Each row was made from one small tree. The marks that hang from a mark follow it in brackets, in the order of their numbers. Every link used is in the known rows. Write each row's tree.
Known rows:
Q_681(Q_935(Q_574)): [ -4.7  15.7   8.4  -1.0  -0.9  10.4   9.9  -0.6 -20.6   0.2  -3.3  16.2
  10.2 -22.8   6.2   3.1   4.0   5.0  -8.7  11.7  -5.5   0.6 -10.3   0.8
   3.9  -6.8  -1.1  -5.4   4.2 -14.9]
Q_178(Q_681(Q_935)): [ 12.3  -6.3   6.2  -3.9  -0.6   8.9   9.6   1.1 -10.0   8.3  -0.6  22.9
   0.2 -27.0  -2.1  10.6  -4.0  14.6 -17.5  23.5 -15.3   3.6 -23.3 -21.5
  -8.4 -19.7  -8.9  -0.5  12.3 -21.4]
Q_411(Q_935(Q_217 Q_669 Q_681(Q_178))): [ -1.0 -16.4 -14.5  -2.6   8.9  -9.0   9.2  14.6   8.5  -0.7   0.2  -5.1
  -8.8   5.2  -0.6  -8.7 -15.7   9.2  12.8  -9.2  -6.6   5.5  14.2  15.3
   3.8   4.6  -0.6  -2.3  -5.1  -5.4]
Q_411(Q_935(Q_217(Q_295))): [ -0.9  -0.8  21.2  -3.1 -16.5  -1.1  -7.1  -5.3   2.7  -3.5   4.9   6.1
 -11.2  -1.7 -10.2  -8.0 -10.3  -6.1 -12.1 -30.3  -6.2  -3.2   2.7   9.6
  -7.2 -15.7 -12.6  -2.1  -1.5  15.8]
Q_574(Q_824 Q_935(Q_217)): [ -5.3   9.5   6.4  -5.4  -9.9   5.8 -11.1  -9.4   4.1  10.0   5.7  -9.2
   1.3  -8.6   1.5  -0.7  -2.7  16.7  -5.1  15.0   4.1  -0.2  -4.1  -1.1
  -8.8 -23.4 -11.0  -3.5  -6.0  20.5]
Q_824(Q_574(Q_935(Q_217(Q_295) Q_669 Q_681))): [ -2.7   7.1  -1.3  16.2  -4.4  -6.8   1.9  -0.8  17.4  -1.5   0.9  -3.7
  -0.1  17.4  -8.5   7.6   2.5 -12.0  17.4 -26.9  15.1  -6.3  10.7  -0.6
  -5.4  11.2   3.3   9.7   0.2  12.1]
Q_824(Q_574(Q_935(Q_217(Q_295) Q_669))): [ -3.8  12.9  12.0  12.2  -6.5   3.1  -4.8   1.6  20.9  -3.7  13.5   1.4
   1.0   3.7  -5.9   7.4   3.4  -9.1  -0.6 -31.1   7.8 -11.5   6.7 -11.8
 -13.7   4.2  -3.1   5.2   3.3  26.1]
Q_824(Q_574(Q_935)): [  8.2  30.6  19.2   9.3   0.3  20.1   9.2  -0.2 -11.8   5.2   1.9  12.5
   1.6 -53.4   5.4  12.4   5.5   9.2 -13.3  12.5  -2.8  -5.8  -1.0 -14.4
 -23.3 -12.1  -2.1   1.6   5.6  10.3]
Q_295(Q_217): [  6.9   5.6  22.4   6.0 -17.8  25.7  -1.9 -10.6 -13.0  -4.4   8.7   4.9
 -12.0 -30.0   2.6   3.8   0.2 -14.2 -19.4  17.1 -12.9  -4.6  -4.8 -13.5
  -4.6 -11.1   4.8  -0.1  -0.2  15.6]
Q_681(Q_178 Q_935(Q_217 Q_574(Q_824) Q_669)): [-12.9 -16.1 -19.0 -17.9  19.6  -4.8   4.7  12.6   8.5  10.1   9.2 -12.2
   8.4  20.5  11.5  -5.7   0.9   8.6  11.3  -4.5   0.1   5.7   2.1  16.4
  13.8   3.2  -1.3  -0.7  -5.9  -0.6]
Q_178(Q_681(Q_935(Q_217 Q_574(Q_824) Q_669))): [-16.8 -22.6 -20.0   0.9  -2.6 -15.0  -0.9  14.1  13.3  10.5   3.7  -5.5
  11.3  15.0   3.3  -2.7   4.2  10.4  14.6  16.5   3.3   6.3  -9.0 -14.6
  12.0   3.4  -6.2  -2.3  -4.5   2.9]
Q_824(Q_574): [ 19.3  21.5  18.8  15.6  -3.3  19.5   1.0  -5.2 -18.9  -4.7  -0.2  11.4
  -8.4 -56.4   8.3  14.1  12.0 -16.8 -15.6  14.3  -8.3  -7.6  -2.8  -3.1
 -21.0  -1.1   3.3   2.8   3.7  16.8]
Q_411(Q_935(Q_681)): [  7.9   5.2  12.7  10.6  -4.4  -0.8   8.5   0.1 -18.6   3.0 -13.2   5.1
 -13.0 -33.1  -7.3  -2.0 -10.3   8.0  -3.5  10.9 -12.1   2.4   4.3   8.4
  -4.9 -14.0   0.6  -2.2  -3.6  -8.2]
Q_30(Q_669): [ 16.0   0.7  27.8  10.3 -16.6   6.4 -13.5 -10.7 -16.9 -13.6   4.8  13.1
 -11.7 -36.0  -5.5   8.0   2.7  -6.9 -26.9   9.3 -15.4 -12.6  -5.5 -14.7
  -4.2  -4.1   4.3   7.2   3.4   7.2]
Q_824(Q_574(Q_935(Q_217(Q_295) Q_669(Q_30)))): [  6.6  10.8  15.4   9.1  -4.1   1.3 -20.1  -6.8  17.6 -11.0   4.6  -3.0
   3.8  28.5  -4.9   1.5   5.6 -21.2  -8.4 -36.9   6.5 -19.7   5.3 -14.3
 -16.8  10.0  -1.8   5.2   6.8  22.4]
Q_411(Q_935(Q_669)): [ -0.5  -1.5  19.2   4.9  -4.2   0.8  -3.1   9.5  -5.0   0.5   9.1   5.9
 -10.1 -36.2  -5.1  -5.0  -8.2  14.4  -7.9   1.4 -20.3  -3.3   9.6  -4.8
 -10.9 -11.0  -4.2  -9.4  -0.5   8.9]
Q_217(Q_295): [ 11.2   9.5  27.1  -0.7 -13.9  11.2  -9.2 -15.9 -14.1 -10.9   4.9  17.2
 -12.7 -19.7  -7.2   2.3   4.3 -22.1 -30.3 -12.6  -5.1  -4.0  -9.0  -0.9
  -8.0  -8.4  -1.0  -2.6   4.8   6.7]
Q_574(Q_824 Q_935(Q_681(Q_178))): [  4.2   0.4  -3.2 -19.0  16.4   7.1  15.1  -3.5 -15.5  20.7  -5.8  -6.8
  -0.1 -16.9   1.3   0.7  -0.8  24.3  -8.1  18.2   4.2  12.0  -4.3   8.5
  -0.7 -16.0  -1.1   1.0   0.5 -13.6]
Q_178(Q_681): [ 13.5  -2.1   6.2   2.3 -14.8   8.3   1.5  -2.2 -10.6  -5.7  -0.4  21.1
  -7.9 -41.7  -1.0   7.8   0.1   6.6 -23.6  28.6  -7.4   3.7 -18.1 -26.5
 -10.4  -7.6  -5.1  -4.4   8.5  -2.4]
Q_669(Q_30): [ 21.2  15.0  21.1   1.2  -7.3  17.7 -20.5 -19.3 -16.1 -17.7  -7.6   8.1
  -9.8 -17.4   3.3   4.2   3.1 -16.1 -27.7   9.1 -13.0 -11.4  -9.9  -7.3
 -15.0  -5.7  -0.1  -5.7   4.2   3.4]
Q_681(Q_935): [ 12.0  10.1  15.1  -5.5   0.9  16.2   4.3  -8.1 -16.3   0.5  -0.2  17.6
  -2.5 -28.1   1.4   9.5  -2.3   2.5 -15.6  12.1 -18.1  -3.6 -16.4   1.2
  -7.7 -19.9  -3.2  -2.3   8.1 -11.4]
Q_574(Q_824 Q_935(Q_217 Q_669 Q_681)): [ -9.1  -4.3 -12.8   8.4  -6.1  -9.7  -8.0  -3.5  15.4   8.5   2.3 -17.8
  -1.3  16.5  -5.8  -0.8  -3.1  12.0  22.5  13.1   8.9   4.6   7.1   1.4
   2.7  -6.2  -3.2  -0.2  -9.1  13.2]

Which tree is each row?
[-12.8  -1.9  -5.1   3.6 -12.3 -12.7  -8.8 -13.8  -0.4  -4.4 -11.8  -9.5
  -0.9  25.4  -2.5  -6.4  10.8 -26.6   9.9  -8.5  22.3   5.8   3.4  20.1
  13.8   9.0   3.3   2.9  -9.1  12.5] : Q_935(Q_217(Q_295) Q_574(Q_824) Q_681)
[  0.1   7.4  -7.1   8.4 -11.2  -5.8 -16.2  -8.5  16.9 -13.2  -5.4  -8.0
   1.4  35.5  -4.5  -3.1  -6.7  -1.8  10.1   0.8   5.3  -9.3   6.2  -8.6
  -2.0   7.2   1.8  -3.0  -2.3  -1.4] : Q_574(Q_935(Q_217 Q_669(Q_30) Q_681))
[-13.7  -6.6 -17.4  16.0  -8.1 -15.3  -9.5   0.0   6.9  -3.0  -8.8 -17.4
   0.7  17.0   2.7  -4.6   7.7 -14.5  29.3  16.5  15.7   6.1  10.2  12.2
  16.2  17.7   6.8  -1.7 -14.8  16.9] : Q_935(Q_217 Q_574(Q_824) Q_669 Q_681)
[-10.2  10.9   8.0   8.1  -3.8  -6.9  14.7   9.7 -20.1   0.8 -17.6   7.0
   2.0 -25.3  -3.0 -11.0  -3.5   8.7   4.9  11.8  -0.5  11.0   8.8   8.4
   4.6  -1.0   4.4  -5.5  -5.6  -9.2] : Q_411(Q_935(Q_574 Q_681))
[ 10.8   2.3  -2.3 -11.1  12.7   2.5  -0.3   2.2   1.7  -4.2  -5.8  -2.2
   1.6  13.5  -0.4  -0.8  -3.5  10.2  -9.4  -2.8  -0.7  -0.7   3.4  -8.1
  -3.0   5.7   5.8  -1.7   7.0 -22.7] : Q_574(Q_935(Q_669(Q_30) Q_681(Q_178)))
[ 12.3  -8.3  -4.6 -14.5  21.3  -1.8  -5.8  -2.7  -2.2  10.5  -6.9 -18.1
  -0.3  17.3   0.8  -2.0  -0.1  14.8  -4.7   3.6  -1.5  -0.3   3.0  -0.2
   0.1  -1.4   7.8   0.5   2.6 -12.3] : Q_574(Q_824 Q_935(Q_669(Q_30) Q_681(Q_178)))
[  4.8  20.2  11.2  15.3   1.4  10.3   4.5   6.5  -0.5   5.3  11.0   5.3
   0.5 -42.5   0.5  10.5   4.7   9.6  -2.2   5.0  -4.8  -5.5   6.7 -17.9
 -20.2  -2.1   3.5   0.1   5.6  15.7] : Q_824(Q_574(Q_935(Q_669)))
[  9.7  -2.8  -4.1 -18.7   9.1  12.9  11.2  -1.2   0.3  -0.1   7.3   9.5
   0.2   3.8   7.6   4.4  -8.7   2.6  -7.3  -4.3 -10.4  -0.4 -12.2  15.7
  -0.9 -11.6  -8.1   1.1   2.7 -16.6] : Q_681(Q_178 Q_935(Q_217))
[ -3.8   7.7   6.5  -3.7   5.9   6.3   3.2  -4.4 -22.3  13.8  -3.5   0.3
   9.0 -21.8   2.3   0.1   9.5   7.5  -3.6  17.4  -4.6   3.7 -10.4   6.1
   3.0 -15.0   0.3  -1.6  -2.0  -5.1] : Q_681(Q_935(Q_574(Q_824)))
[-20.1 -13.5  -2.9  -3.7   1.3 -10.6  -9.1  -3.3  10.3   4.9   8.5 -10.0
   8.4  36.3  -2.7  -5.5   5.8 -11.2  10.1 -24.2   5.2  -2.9   0.0  10.3
  14.0   0.9  -2.4   2.1  -4.3   9.4] : Q_681(Q_935(Q_217(Q_295) Q_574(Q_824) Q_669))
[ -5.8  -7.6 -10.8 -10.3   2.8  -6.5   8.0   1.9  18.9  -2.4  11.1  -1.2
  -0.1  39.4  -9.3  -2.8 -10.6   0.8   3.6 -32.7  11.4   2.4   5.3   2.1
   7.7   6.7  -3.4   3.4   3.8  -7.9] : Q_574(Q_935(Q_217(Q_295) Q_669 Q_681(Q_178)))
[  4.7  -3.1 -14.8  -9.4   7.5  -2.6  -5.7   1.5  17.0  -5.6  -3.6  -7.8
   2.3  43.3   1.3  -2.9  -8.4   3.2   3.3 -10.9   5.2  -1.2   6.3  -3.7
   1.5  10.4  -1.8   0.6   2.1 -12.2] : Q_574(Q_935(Q_217 Q_669(Q_30) Q_681(Q_178)))
[  6.7  -6.0  -1.3  11.8  -6.4 -15.3 -17.0   0.0   7.9  -8.1 -13.6 -11.0
  -8.8  27.1  -7.2 -10.1 -10.6  -7.6  11.9  -8.9  -7.3  -7.3  13.7   7.1
  -3.4   8.2  -0.7  -4.8  -5.7   3.4] : Q_411(Q_935(Q_217 Q_669(Q_30) Q_681))
[ -7.6  -8.7  -4.1 -19.2  26.4   1.4  10.0  12.5  -9.0  16.3   8.2  -5.8
   6.1  -5.5   9.7  -3.5   4.5  16.0  -0.8   2.3  -7.7   6.1  -1.7   7.1
   9.0  -1.3   1.6   0.6   1.7 -12.3] : Q_681(Q_178 Q_935(Q_574(Q_824) Q_669))
[  0.9   6.6  -7.2  -6.7   6.4   5.7  18.5   4.7 -18.8  -4.6 -12.8  10.1
   0.5 -17.1   8.9  -3.5   2.8  -3.6  -5.5  13.9   7.3  12.3   0.7   9.2
   9.8  11.3  10.6  -1.2  -0.6 -19.7] : Q_935(Q_574 Q_681(Q_178))
[-11.8 -14.6  -8.0  -6.3  23.4 -15.6  14.0  22.1 -10.1  15.7  -6.7 -16.9
  -0.3 -10.8   2.0 -15.2  -1.3  20.3  10.9   5.5  -1.6  12.2  20.3  18.4
  11.6   6.8   6.1  -1.4  -8.3  -6.5] : Q_411(Q_935(Q_574(Q_824) Q_669 Q_681(Q_178)))
[ -2.0   6.1 -12.3 -14.6   1.7   6.3  14.5  -0.2   5.4   0.7  -1.6   2.7
   0.7   7.6   0.9   1.9 -12.0  11.7   2.5   4.7   8.6   9.4   0.1   3.9
  -0.3  -6.9  -4.1   0.1  -0.5 -13.9] : Q_574(Q_935(Q_217 Q_681(Q_178)))
[ -2.6  -9.1  -1.5  -8.1   3.8  -2.1   8.9   3.8 -14.5  19.9  -7.0   4.7
  12.1 -18.7   4.7   2.3   8.0  19.1  -7.5  28.6  -2.1   7.9 -16.0 -11.7
   3.7 -13.0  -4.1  -1.1   6.1 -15.1] : Q_178(Q_681(Q_935(Q_574(Q_824))))
[ -0.5 -19.0 -14.6   5.6  -7.9  -3.0   0.3   6.7  16.8   0.2   9.0  10.7
   3.0   9.1  -1.1   8.6  -9.4   4.3   3.3   9.2 -10.1  -1.5 -14.3 -19.5
   0.9  -3.2  -8.3  -2.0   8.2  -6.2] : Q_178(Q_681(Q_935(Q_217 Q_669)))
[ -7.4  -4.3 -10.7  -9.6  -1.8  -4.7   9.3  -1.6   1.7 -12.8  -6.6   4.9
   2.6  30.5   2.0  -4.3   2.7 -26.4  -1.0 -25.3  19.4   9.7   1.8  18.4
  16.2  18.9   4.3   1.8  -2.1 -11.4] : Q_935(Q_217(Q_295) Q_574 Q_681(Q_178))
[-10.2 -10.3  -6.8   3.7  -8.0 -13.3 -10.1  -8.8  17.4   5.1   6.9 -16.7
  -3.8  35.7 -13.9  -1.9   0.2  -0.8  16.7 -18.2  15.2   0.0   5.7   2.0
   6.9  -3.9  -2.3   4.8  -6.4  12.4] : Q_574(Q_824 Q_935(Q_217(Q_295) Q_669 Q_681))
[-11.6  -9.3 -25.3  -0.4   1.8  -7.0   7.8  11.6  10.3 -14.9  -2.4  -2.1
   2.9  18.5   9.2  -5.7   0.6 -11.5  18.9   0.9  12.4   8.9  10.6  10.2
  17.6  29.2   8.7  -2.6  -6.2  -4.3] : Q_935(Q_217 Q_574 Q_669 Q_681(Q_178))
[-0.7 14.7 -9.1 21.5 -2.2 -1.7  4.8  5.4 15.6 -0.6 -0.3 -4.5  3.4 -3.5
 -2.2 10.8  0.2 -2.4 24.8  5.0 10.2 -3.1 14.1 -3.3 -7.0 12.5  4.1  3.7
 -2.1 13.3] : Q_824(Q_574(Q_935(Q_217 Q_669 Q_681)))
[ -8.4   0.2   2.9  10.5  -2.6  -1.4 -11.6   1.2  -9.1   0.6   5.7  -6.3
  -1.2 -23.0   6.9  -5.6  11.3  -1.3   1.5  19.3  -1.0   1.0   5.2  -1.4
   2.9   6.7   5.3  -5.7  -5.8  18.6] : Q_935(Q_574(Q_824) Q_669)
[ -7.8 -10.2  -9.1   2.9  -3.0  -2.3  13.0  18.0  -1.3   5.8   2.7  15.8
  12.8  -8.6  -0.8  -0.3  -0.3  16.8   0.3  17.4  -6.0   3.1  -9.9 -26.7
   6.3   2.2  -0.1  -5.2   9.5 -18.2] : Q_178(Q_681(Q_935(Q_574 Q_669)))
[ -5.5  -2.6  -5.2   1.2   1.8  -8.3 -22.1  -4.2   5.0   2.4  -3.1 -16.8
  12.0  37.7   6.1 -10.5   5.1  -8.5  12.1  -2.4  -1.3 -10.8  -0.4   5.6
   6.5   6.4  -1.9  -0.4  -4.6   4.8] : Q_681(Q_935(Q_217 Q_574(Q_824) Q_669(Q_30)))
[  7.8   2.7   2.9   3.1   4.3  -4.6 -16.3 -11.5  -2.7   8.1  -9.4 -17.0
  -3.2  12.7  -4.8  -1.8   2.8   8.9   1.2  11.1   0.8  -3.2   0.9  -8.4
  -5.1  -4.1   4.7  -2.4  -2.4   0.1] : Q_574(Q_824 Q_935(Q_669(Q_30) Q_681))
[ -3.5   8.2   0.6   9.0  -4.1  -3.4  -1.2  -7.4 -21.7   3.2 -17.1  -5.0
  -0.6 -20.4   3.0  -1.1  11.7  -6.4   5.6  28.4   9.4   9.0  -0.6   8.8
   8.3   2.2  10.0  -1.0  -9.0   2.8] : Q_935(Q_574(Q_824) Q_681)
[  4.1  22.7  -2.9  17.4  -7.2   3.2   8.7  -2.7   1.8   1.1  -9.8   1.4
   3.7 -11.7   1.1  12.2  -1.4  -3.1  11.2  11.3  13.4   0.2   4.2   3.7
 -12.3   0.1  -0.4   6.8  -3.8   7.3] : Q_824(Q_574(Q_935(Q_217 Q_681)))
[-22.8 -10.8  -3.5   9.7 -11.3 -23.7   0.1   9.2  12.4  -7.2  -4.4  -4.1
   1.4  32.9 -11.8 -18.1  -6.1  -9.4  17.7 -29.4   9.2   2.7  20.0  12.4
  14.3  13.7   1.9  -1.4  -7.2   6.6] : Q_411(Q_935(Q_217(Q_295) Q_574 Q_669 Q_681))
[ -2.4  16.6   0.8  17.1  -5.6   8.0  -1.5   5.3  15.4  -1.4  11.3  -0.3
   2.4 -16.5   3.6   9.3   1.7   4.2   9.4  -0.3   3.1 -10.4   7.7  -9.5
 -15.8   4.4  -3.6   0.6  -0.8  24.0] : Q_824(Q_574(Q_935(Q_217 Q_669)))
[  1.5  -0.9   7.8  -0.8   9.2  -2.5 -16.7  -3.3 -10.5   7.1  -5.2 -10.2
   7.3  10.5   3.9  -4.4  11.7  -2.6  -2.9   2.6 -10.4  -7.8  -2.5  -2.6
   3.2   0.0   1.7  -1.2  -1.0  -3.2] : Q_681(Q_935(Q_574(Q_824) Q_669(Q_30)))
[  0.8 -16.7  -2.1 -20.7   9.5   0.5   0.7  -1.3  15.2  -3.5  20.5   7.5
  -2.9  34.3  -1.8   1.6  -7.0 -11.4  -9.2 -41.9  -7.9  -3.5  -5.9  10.6
   5.0  -0.1  -4.9   3.7   6.7  -9.4] : Q_681(Q_178 Q_935(Q_217(Q_295) Q_669))
[ 10.2 -15.8   2.5 -21.5  14.0   1.8 -12.3  -6.4  15.8  -8.6  10.3   0.5
  -0.1  56.7  -0.4  -2.2  -4.2 -19.3 -16.3 -47.8  -9.8 -10.7  -6.8   6.5
   0.3   3.9  -4.9   4.3   7.8 -11.4] : Q_681(Q_178 Q_935(Q_217(Q_295) Q_669(Q_30)))
[-10.0 -12.6  -2.5 -29.7  15.7  -2.1   3.4  -2.2   0.9  10.5   3.0  -5.2
   8.9  28.6   5.9  -7.2   5.4  -6.9  -8.4 -28.1   8.4   3.4  -7.7  23.0
  13.8  -6.3  -5.5   6.4  -1.6  -5.3] : Q_681(Q_178 Q_935(Q_217(Q_295) Q_574(Q_824)))
[  3.9 -13.0 -20.2  -0.8   2.0  -1.8   2.6   0.6  11.1 -14.9   2.4  -1.2
 -10.7  13.9   4.2   1.2  -8.6 -11.4  12.1   0.7   0.2   4.5   3.9  12.5
   7.3  15.5   5.1  -0.3  -3.7  -2.5] : Q_935(Q_217 Q_669 Q_681(Q_178))
[ 10.7  23.8   8.3  11.3   1.5  11.4  15.9  -1.1 -14.9   6.1  -9.3   9.2
   2.3 -37.3  -1.4  15.6   4.0   5.2   1.2  18.2   5.5   0.7   3.2  -4.3
 -16.9  -3.1   3.1   5.4   4.6  -4.1] : Q_824(Q_574(Q_935(Q_681)))
[ 11.7  -8.6  -7.6  -2.5  10.1   1.8   8.2   2.6  -5.7  -8.8   0.6   3.4
 -12.7 -10.7   5.0   4.5  -0.2  -4.2  -2.3   8.0  -5.8   4.3   1.9   8.3
   3.5  10.0   7.9  -1.3   2.3 -12.4] : Q_935(Q_669 Q_681(Q_178))
[-17.5 -22.2 -13.2  -1.0  -8.6 -14.6   3.5  10.7  20.0  -6.3   7.0  11.4
  10.8  37.5  -5.5  -2.7   1.2  -4.5   3.6 -20.7   7.9   1.4  -9.6 -17.2
  12.3  10.2  -5.8  -1.4   5.9  -8.6] : Q_178(Q_681(Q_935(Q_217(Q_295) Q_574 Q_669)))
